Each row was made from one small tree. The marks that hang from a mark follow it in brackets, in alphabetical order. Every link used is in the known rows. Write each row's tree.
Known rows:
N(Q(G V(Z))): [-57 -17  18   9 -48  -8 -13  11  10   5  13  -7  15   2 -17  -6 -12  16
  -9 -36]
V(Q(G N) Z(R(X))): [113  77 -10  22 -42 -30  -5  -3   3 -55  25 -37 -63  -5  21   2 -52  63
  22 -31]
H(R(X(G(Q)) Z)): [ 24  26  21  29  -4 -24   9 -22  47  -7  43 -40  30 -12  14   1   6  16
   4  -5]
H(R(X(G))): [ 20  18  29  25   8 -37  -1  -4  43  19  39 -45  11 -11  -1  -7  19   3
   6 -13]
V(Q Z): [ 34  58  -1  10 -37 -57   3   2  21 -27  38 -29   1   4   7  -7 -46  48
  19 -41]
Q(G N V(Z(R))): [ 43  30  45  12 -43  21 -18   3   2 -29 -11 -20 -69  -3 -10 -13  -9  43
 -23 -33]
G(Q(N)): [ 32  14  29   3 -26 110 -12 -33  39  32  19 -22  63  -3 -34 -28  -8  31
 -14 -15]
N(Q(G V(Z(R(X))))): [-29 -11   7  10 -45 -11 -14   4   5   0  17  -7  -1  -7 -11   2 -17  11
  -2 -26]
X(G(Q(V))): [-31 -10  53 -13   2   8  -8  -7  28  58  30 -29  76  -7 -70 -31  25   9
 -13  -4]
N(Q(G V(Z(R(H X))))): [-35 -12   8  12 -39 -16 -13  10   3  -5  16 -10 -14  -6  -9   4 -19   3
  -3 -28]
X(G R(H Z)): [-53  -3  40 -22  57 -50 -43  -8  22 -18  35 -42  28   1 -56   0  -4  14
  -6  -6]
H(R(X Z)): [ 29  29  12  34 -11 -15   2 -25  48 -20  36 -30   9  -7  36  13  -8  20
   3 -16]
G(Q(N V)): [ 13   9  46   1 -34 103 -10 -30  31  29  13   2  47 -11 -41 -29  -4  23
 -22 -15]
Z(R(H X)): [ 52  15   0  -1  16  14 -25 -19  19  12  25 -34 -12 -19  -9  15 -19  -6
   3  -3]
R(H X(G) Z(V(Q(N)))): [-25  26  10  33  32 -26  -4 -19   2 -66  10 -32 -22   8   5  40 -43 -13
  15 -34]
Z(R(H X) V(Q(G N))): [ 58  38   3   6  16  29 -22 -20 -11 -43  -1 -31 -21 -24 -29  36 -30 -13
  11  -2]
V(Z(R(H))): [ 38  35   0  -9  -8 -40  -9  -2  18 -16  25 -56 -13 -11  -9  -2 -17  11
  -2 -18]
Z(R V(Q(G N))): [ 50  36  15 -11   2  46 -28 -29  -2 -28  -4 -29  34 -26 -56  19  -7  10
   0   6]
V(Q): [ 18  32  16   9 -21   6 -15 -10  30  11  33  -7  40   3 -13  -5 -32  43
  10 -29]
V(Q Z(R(H))): [ 65  66  -9   1 -22 -66  -1   0  12 -37  39 -38 -19 -15  -2   0 -41  32
  18 -20]
Z(R(H X(G)) V(Q)): [ 26  29   5  -7  38 -18 -18 -19  -9 -23  15 -37  14 -31 -52  31 -14 -33
  17   9]

Write each row's tree:
[ 14  27  14  29  -2  -9   2 -28  38 -34  24 -32  21 -12  21  23  -5   2
   3 -11]	H(R(X Z(V)))
[ 85  79  -7  21 -10 -59  -3  -5   1 -58  32 -42 -63 -13   5  -2 -43  30
  27 -31]	V(Q(N) Z(R(H X(G))))
[-15   6  56 -31  25  -6 -35 -13  18   8  36 -27  41 -15 -86 -35  10  23
  -9   3]	X(G(Q(N V(Z))) R)
[-13   3  44 -17   6 -20  -3  -1  20  38  32 -42  49 -16 -67 -27  22   0
 -11   1]	X(G(Q(V(Z(R(H))))))
[ 50  28  27   2 -38  69  -3 -31  21   6  19  -9  14 -19 -24 -23 -16  21
 -11 -11]	G(Q(N V(Z(R(X)))))
[  8   9  33 -11 -44  43   3 -16  31  31  29  -9  56 -11 -33 -25 -12  20
 -16 -10]	G(Q(V(Z)))
[-44 -13  15   6 -39 -14 -14  12   5  -2  14 -13   0  -7 -21  -1 -10   5
 -10 -26]	N(Q(G V(Z(R(H)))))
[-11  26  25   4   3  46 -20 -24  10 -23  -5 -16  47  -3 -45  11 -17   4
   2 -27]	Z(V(Q(N)))
[-38 -12  14   4 -45  -8 -16   6   7   3  14  -9  13  -7 -22  -4  -8  14
  -9 -24]	N(Q(G V(Z(R))))
[ -2  12  48  -8   6   1  -7  -7  17  24  23 -42  29 -15 -66 -32  22   3
 -12  -6]	X(G(Q(N V(Z(R(H))))))
[ 23  13  13 -12  42  31 -21 -29  -4 -10   3 -48  21 -32 -61  22   3 -44
   2  12]	Z(R(H X(G(Q(N)))) V)
[-31  13  21 -19  32   0 -42 -24  18 -51  23 -15  30  -4 -34  24 -39  14
  -3  -9]	X(R(H Z(V(Q))))
[ -8   9   6  23   7 -18 -10 -29  26 -14  28 -28  16  15  18  19 -30  25
  11 -28]	R(X(G) Z)
[  1  31  45  16 -29  20 -15 -11  12 -28  -6  -5 -45  -1 -13 -20 -11  22
 -16 -49]	Q(N V(Z))
[-65 -29  27  10 -40  23 -21   5  15  24  11   3  33   2 -27  -5  -5  13
 -13 -30]	N(Q(G V))
[-37  -4  54 -36  37 -39 -29   4  17  14  43 -35  35 -16 -84 -25   5   2
 -10   6]	X(G(Q(V(Z))) R(H))
[ 15  30  25  30   6  -4   6 -30  35 -30  25 -42  29 -15  -1   9  10   1
   2  -6]	H(R(X(G(Q(N))) Z(V)))
